Every row comes from one small tree of marks. The marks that hang from a mark follow it in brackets, in the order of their numbers. Every link used is in the known rows. Which tree was each row made from?
Known rows
q_358{q_299{q_851{q_307}}}: [ -7   3  10  10  27  -3  15   4   7   4   8  32 -12   3  -5  15  30  33
  22   8 -10 -21  14 -16  -6 -42   8  -8  15   7  29   8 -10   5   4  26
  -2  -7  -1  -3   2   3  -8 -20   5 -16  43  -7  15  17  18]
q_851{q_307}: [ -2  -2   1  11  14   5  -6  -5   4   4  -3  11 -16   2   6   8  25   7
  16 -10  -2  -3  14 -20 -13 -25  -5  -6  -4   5   2  -3   1   6   0  27
   3  -8   5  -2  -4  -1   2   1  -5  -7   9   2  21   5  14]
q_358{q_299{q_851{q_307} q_890}}: [ -7   2 -24   4   7   1  23   5  12  16   8  37 -18   4  -5  16  27  47
  24  11 -18  -3  22 -11  -3 -41   6 -10   3   7  29  -4  -7   4   7  32
  -2  -8   7  -9   4   0 -10 -17  -5 -13  53 -26  12  29 -11]
q_558{q_851}: [ -2   5   4   3 -15   2  15  -8  -6   6   0   4   3 -15   4  -2  25  -8
   5  -6 -34  -6  -3 -25   0  -7  -8   1   7   2  19 -16   2   0  -6   0
  11   5  -6   3  -1  -6   1   4   3 -10   6 -13   3  -4  -2]
q_851{q_299{q_890{q_558 q_886}} q_307}: [ -8 -13 -27   2  16   9  26 -16  31   3  -5  47 -36   0 -10  29  64  27
 -18  -1   5   8  16  22 -12 -62  -3 -28  -1   7 -24 -11  -9  -6   6  26
  40  42   8 -30   3  19  -2   3  -2   1   3 -25   5  11  27]
q_307{q_851{q_299} q_890}: [-15  -6   6  26 -26  13 -11  -5   2  -9  12 -20  16 -12 -11  11  53 -41
 -42 -12  -5  -7  -8  37   3 -57   2   1  11  12  -6 -13   1   4  -4  -2
  40  14   6 -14  -6   0  -6   5   0 -30  22  -8  15   4  -4]
q_307{q_851 q_890{q_299 q_558 q_886}}: [  -2    2   45    1  -30   21   17   -7   41  -24   -6  -29    3   -6
  -28   26   61  -55  -79  -19    8   -5  -19   54  -23  -41    0   -8
   10   12 -103  -13   -4   -2    2  -18   11   56    8  -21   -6   11
   -3    2  -26   -7   56    0  -18  -16  -11]
q_307{q_851{q_299{q_890{q_886}}}}: [-11 -10 -23   8 -24   9   5  -6  21  13   3 -11   2  -8  -4  24  53   3
 -37   9  -3   6 -13  32  -2 -45  -2 -18  -1   8   2 -21   4  -4   2  11
  32  22   1 -21   8   3  -5   5 -11  -4   6 -38   1  -2   0]
q_851{q_299{q_890} q_307}: [ -8 -12 -32  16  14   3   1 -11   6  15   7  30 -24  -2  -1   9  61  19
   9  -9 -13  11  25  -3   1 -59  -4 -11  -4   5  27 -15  -1  -1   4  42
  36  -5   8 -18   2   5  -1   4 -14 -13   4 -22  23  19  12]
q_358{q_299{q_851 q_890{q_307 q_886}}}: [ -5   3 -20 -34   4  -4  35  14  34  -2   5  34  -5  -6  -4  30  14  36
  -8  17 -18  -4  -3   3  -8 -11  13 -19  17   6 -44  11 -10  -5   7  10
 -13   1  -4 -16   8   6  -8 -27  11  -3  59 -40 -21  15 -33]
q_558{q_851{q_299 q_307} q_890{q_886}}: [ -9  -9  20  -7 -17  10  17 -14  20  11  -4  26 -31 -22   9  26  89 -14
   0   0 -24 -21 -10 -49 -12 -36  -6 -35  28   9   0 -17   0  -4  -3  41
  48  12  -6 -16   2  -6   8  12  16 -19  16 -27   1  11  66]
q_890{q_307}: [  0   5   5 -33   5   1   1   3  10  -9   1   4   6  -2   4   4   6  -6
  -4  -9  -7   2   5 -11  -2  -5   4   1   8   3 -39   2   7   2  -2   2
 -10  -4  -5   2  -3   1   3 -10  11  -2  14  -8  -5  -9 -27]
q_358{q_299{q_890{q_558}}}: [  0   0  -5 -13   8   5  45   5  17   0   0  48 -14  10 -21   1  10  28
 -10  17  -7   8  17  19   9  -6   3   4   3  -1 -11 -12  -1   0   0   0
  -6  45   7 -20   7  15 -16 -16 -13   1  19 -19  -5  17 -47]
q_851{q_307{q_890{q_886}}}: [ -9  -7  -3  14   8  11  -1  -8  23 -12  -4  18 -25  -3  -3  26  35 -29
 -16 -11 -10 -11  -9   0 -28 -22  -3 -24   1  12 -60  16 -18   6   0  25
  22 -10  14 -15 -11   0   2   7   7 -14  48   0   5  15  22]
q_358{q_299{q_851 q_890{q_558}}}: [ -1   7 -18 -13  -4   0  47  10  14  -2   3  40  -9   6 -23  14   3  57
  -9  20  -2   3  17  26  12 -24  14  -3   7   1  -2  -2  -7  -5   5  -7
  -8  44   5 -16   8  10 -13 -21  -6  -4  36 -21  -8  16 -29]
q_358{q_299{q_851{q_307{q_890{q_558}}}}}: [ -8   4  10   7  19   6  29   4  16 -15   4  39 -16   5 -28  23  32  13
  -8  -5  -5 -22  18  17  -7 -54  11  -8  19  12 -28  13 -18   3   1  13
   6  30   9 -13  -8  10 -10 -18  12 -26  67  -2  15  22  -3]
q_307{q_851 q_890{q_299 q_558}}: [  1   5  40   5 -32  23   8  -4  24 -19   3 -35   9   0 -29   9  55 -54
 -61 -25   4   2  -4  49 -12 -47   2   7   9  11 -75 -26   7   0  -2 -22
   7  50   8 -12  -8   7  -6   1 -29 -13  49   7  -4 -15 -34]
q_558{q_851 q_890{q_886}}: [  5   4  16 -25 -42   6  28  -4  18   6 -14  -2 -13 -20   3  18  30 -17
  -4   9 -20 -14 -26 -42  -7  25  -2 -27  19   4 -26 -10   1  -7  -5  10
  16  10  -7  -5   4 -14   6  10   9  -6  20 -21 -21   2  34]
q_890{q_299 q_307{q_851} q_558 q_886}: [   3    4   54  -36  -15   19   16   -2   46  -22   -4  -26   10   -4
  -16   26   66  -34  -62  -18    9   -1  -11   24  -25  -43    3  -11
   15   10 -103  -21    9   -3    4  -12  -14   58   -4  -11   -1   16
   -1  -11  -18    6   35  -14  -17  -36  -21]
q_299{q_890{q_558}}: [  7   3 -29 -14 -20   6  26   0  11   0  -6  20 -15  10 -15   4   0  33
 -18  -4   1  20  19  25  10  -8   5   2 -12  -1 -24 -18   2  -7   1 -10
   3  38   9 -13   2   8  -3   2 -16   4   0 -16  -2   5 -35]
q_358{q_299{q_851 q_890{q_558 q_886}}}: [ -2   2 -20 -14  -5  -1  55   8  31  -6  -6  43 -18   3 -22  30   3  52
 -19  24   0  -1   0  34  -2 -15  12 -19  10   3 -29   5 -16  -7   7  -1
  -4  49   0 -22   9  15 -12 -20   3   2  40 -30 -18  18 -11]
q_890{q_558}: [  2   3   4  -8  -1   3  15  -2   7  -9  -7  10  -5   6 -13   2   4  12
 -18  -3  12   2  12  21   2 -10   3   3   0  -1 -27  -2   0  -2   0 -12
  -1  47   0  -7  -2  10  -1  -1  -1   3  -5   5  -7  -7  -9]

Which tree is each row?
[  -1   -4   40    4   14   17   16  -14   43  -24  -10   13  -31   -1
  -22   28   70  -43  -41  -26    0   -3    0   25  -41  -48   -2  -24
    4   10 -105   -5  -17   -3    6   11   14   33   12  -22   -8   17
    2    3  -19   -5   57    7  -10    2   21]
q_851{q_307{q_890{q_299 q_558 q_886}}}
[  0   1  35   0  -6  12  17  -8  22 -23   3  -2  -3  -2 -27   6  44 -42
 -46 -24   1   6   2  40 -13 -29   5   2   6   4 -75  -9  -7  -7   1 -20
   9  41   9 -13  -6  15  -2   1 -22  -7  40  15 -16  -2 -12]
q_307{q_890{q_299 q_558}}
[-12 -12   7  14  25  13  15 -16  31 -21  -5  33 -29  -4 -18  32  69 -25
 -35 -15   5 -12   2  34 -19 -64   0 -29  11  12 -59   9 -21   0   0  25
  49  41   9 -33  -9  17   1   5  14 -15  25  -5   5  17  36]
q_851{q_299 q_307{q_890{q_558 q_886}}}
[ -4   4 -23  -7  -3  -4  31  12   9  10  10  27  -3   0  -8   7   2  45
   8  22 -14   0   6   9   6 -15  12  -3   3   2  30   0  -8  -2   6   2
  -8  -3   4 -10   8   2 -12 -18  -6  -8  42 -25  -7  22 -29]
q_358{q_299{q_851 q_890}}
[ -3   2  37  13 -33  17  -6  -5  16 -11  10 -45  17 -11 -14   8  59 -57
 -47 -24 -10   1 -10  27 -14 -38  -1   6   4  11 -48 -21   4   3   1 -12
   7   7   7  -7  -8  -2  -2   3 -29 -18  60   4   0 -11 -24]
q_307{q_851 q_890{q_299}}
[ -2   0  23  -5 -17   8  23  -4  37 -25  -4 -13  -8  -9 -30  33  39  -8
 -56 -14  11  -5 -13  57 -23 -37  12 -19  11   7 -96   2 -21 -15   8 -25
  11  45   3 -18  -2  16   2  -1  -3  -5  64   5 -29  -1  20]
q_307{q_890{q_299{q_851} q_558 q_886}}
[ -7   0  13   4  -7   3  27 -14  -1  -1   3  21  -3 -13 -13   2  54  -7
 -19  -7 -16  -8  12  10  12 -48  -2  -4  18   3  20 -21   4  -7  -6  -3
  38  55  -8  -7   1  11   1   2  15 -13 -16 -14   4  -8  23]
q_890{q_558{q_851{q_299}}}
[ -1   3  45  -2   6  13  34 -21  33  -5 -10  22 -27 -13 -11  25  91 -26
 -15 -18 -24  -8   2 -14 -27 -56 -15 -24  10   8 -44 -27  -5  -5   4  15
  16  46  -2  -8  -3  13   5   3 -19   0  31  -6 -10 -14  27]
q_890{q_299 q_558{q_851{q_307}} q_886}
[-12 -13 -27   4   0   3  19  -7  21  10   4  19 -17 -10   0  18  37  10
 -16  10  -1  10  -9  26  -2 -29   0 -20  -3   2  -1  -6 -10  -8   4  16
  38  15   2 -24   7   7  -2   5  -1   3  -3 -28 -11  14  20]
q_851{q_299{q_890{q_886}}}
[  9  11 -20 -34 -40  15  18   4  21  -5  -5  -5  11  10  -6  15  25  17
 -39 -12  -6  15  22  18   6 -32   3   7  -1   9 -58 -26  21   2  -5  -5
 -14  47   7  -7  -3   3  -6  -9 -16  -3  26 -31   8 -13 -72]
q_299{q_890{q_307{q_851} q_558}}
[  0   5  11  -8  -7   6  36 -11  17  -7 -11  23 -12 -12 -10  17  29   2
 -23   1 -10 -10  -9   1  -6 -13  -5 -16  13   4 -29 -11  -6  -6  -4  -8
  13  54  -6  -7   0   8   3   3  10   2   6 -15 -13  -7  18]
q_890{q_558{q_851} q_886}
[ -2   8 -23 -32  -3  -4  29  16  16   3  13  24   0  -1  -4  14   8  37
   0   9 -19   1  12  -4   6 -19  13  -3  12   5 -12   2  -1  -2   3   7
 -21  -3   0 -11   6   2 -10 -29   5 -12  57 -31  -6  15 -50]
q_358{q_299{q_851 q_890{q_307}}}
[  6   5 -18 -39 -36  18  26   2  39 -11  -8  -1  -1   6  -8  29  30   8
 -52  -4  -2  13   2  25  -9 -26   4 -12   1  11 -84 -16  13  -1  -1  -3
  -8  49   6 -15   0   8  -6  -7 -10   2  28 -35  -7 -15 -54]
q_299{q_890{q_307{q_851} q_558 q_886}}
[  1   2 -43 -36 -26   0  18   7  29  -1  -1   2  -5  -5   2  31   5  38
 -17   2  -8   3   0   9  -5 -14  10 -21   2   7 -59   7  -8 -11   6   3
  -7  -7   2 -10   4   1   2 -12  10   1  45 -32 -21   5 -14]
q_299{q_851 q_890{q_307 q_886}}
[-10  -1  20 -28   3   4  35 -13  24 -14   0  28  -5 -20  -9  24  63 -12
 -38  -6 -20 -13  -1   3  -6 -48  -1 -22  29   8 -49  -8  -1  -9  -6   4
  32  60 -14 -16   1  16   4  -8  30  -9   4 -29 -12 -14  17]
q_890{q_307 q_558{q_851{q_299}} q_886}
[ -4   2  15   7 -17   5  -1  -2  13 -12   9 -31   5 -12 -18  15  34 -16
 -30 -20  -7  -3  -6  32  -9 -36   9  -4   6   7 -45  -2 -15 -10   8 -16
  10  -3   3  -4  -3   2   3  -1 -12 -17  66  10 -15   5   3]
q_307{q_890{q_299{q_851}}}
[ -9  -3  15  14 -24  13   6  -6   9 -17   7 -12  10   0 -26  12  53 -29
 -63 -14  11  -8   5  58   6 -65   7   0  16  12 -32 -14   3   2  -7 -12
  38  59   3 -16  -7  10  -8   3   1 -25  19  -5  13  -3 -10]
q_307{q_851{q_299} q_890{q_558}}
[ -8  -1  38   9 -32  19  -3  -7  35 -14   2 -46   7 -14 -15  21  63 -63
 -57 -17  -6  -3 -30  32 -31 -34  -3 -10   4  12 -73 -14  -4  -1   3 -10
  11  13   7 -14  -4   1  -2   6 -25 -10  60  -2 -12 -10  -9]
q_307{q_851 q_890{q_299 q_886}}
[ -3  -2 -52   2 -16   2  11  -3  24  13  -5  14 -24  -2   2  35  24  53
   7   1  -7   3   8   2 -16 -36   3 -29 -13   8 -13   1 -13  -7   9  21
  11 -14  10 -13   2  -1   2   3   0  -3  41 -29   2  18  23]
q_299{q_851{q_307} q_890{q_886}}
[-10  -7 -26   5 -16   3  28 -15  15  14   0  23 -13 -24   1  15  61  12
 -14   8 -33   5  -8  -2   1 -34  -7 -23   5   4  19 -25  -5 -11   0  17
  50  13  -6 -21   7   2   2   8   2  -6   6 -44 -10  11  17]
q_558{q_851{q_299{q_890{q_886}}}}
[ -3  -3 -21   1 -32  10  18  -6   9   6   3  -5   5   2 -18   9  49  17
 -44   0   7  13  14  46  11 -61   4   3   0   6   5 -34  12  -4  -1  -6
  28  61   4 -18   4  11  -9   2 -18  -9  -4 -29  11  -6 -22]
q_307{q_851{q_299{q_890{q_558}}}}
[ -1   0  19   8  11   3  -6  -6  14   5   6 -13  -9  -6  -7  18  51  15
   1 -19  -3  -5  15  -2 -19 -56   3 -11   3   7  -9 -12  -3  -7  10  15
   0 -13   2   0  -1   3   5  -4 -17  -7  47   3   5   1  29]
q_890{q_299{q_851{q_307}}}
[ -5  -7 -15   2 -26  13  21  -9  30   2  -5   4  -3  -1 -17  25  56  10
 -55   4  11   8  -4  50   2 -57   3 -14   3   8 -20 -22   3  -6  -1  -4
  33  64   4 -27   6  13  -8   3 -13  -1   0 -36   0  -5  -3]
q_307{q_851{q_299{q_890{q_558 q_886}}}}
[ -3   9  -3 -11  -8   5  60  -2  11   7  -2  54 -13  -3 -18   1  35  22
  -2  11 -39   4  15  -9   7 -16  -5   2   8   1  16 -26   3  -1  -4   3
   4  49  -1 -16   5   8 -11 -11 -12 -10  25 -28   2  11 -44]
q_358{q_299{q_890{q_558{q_851}}}}
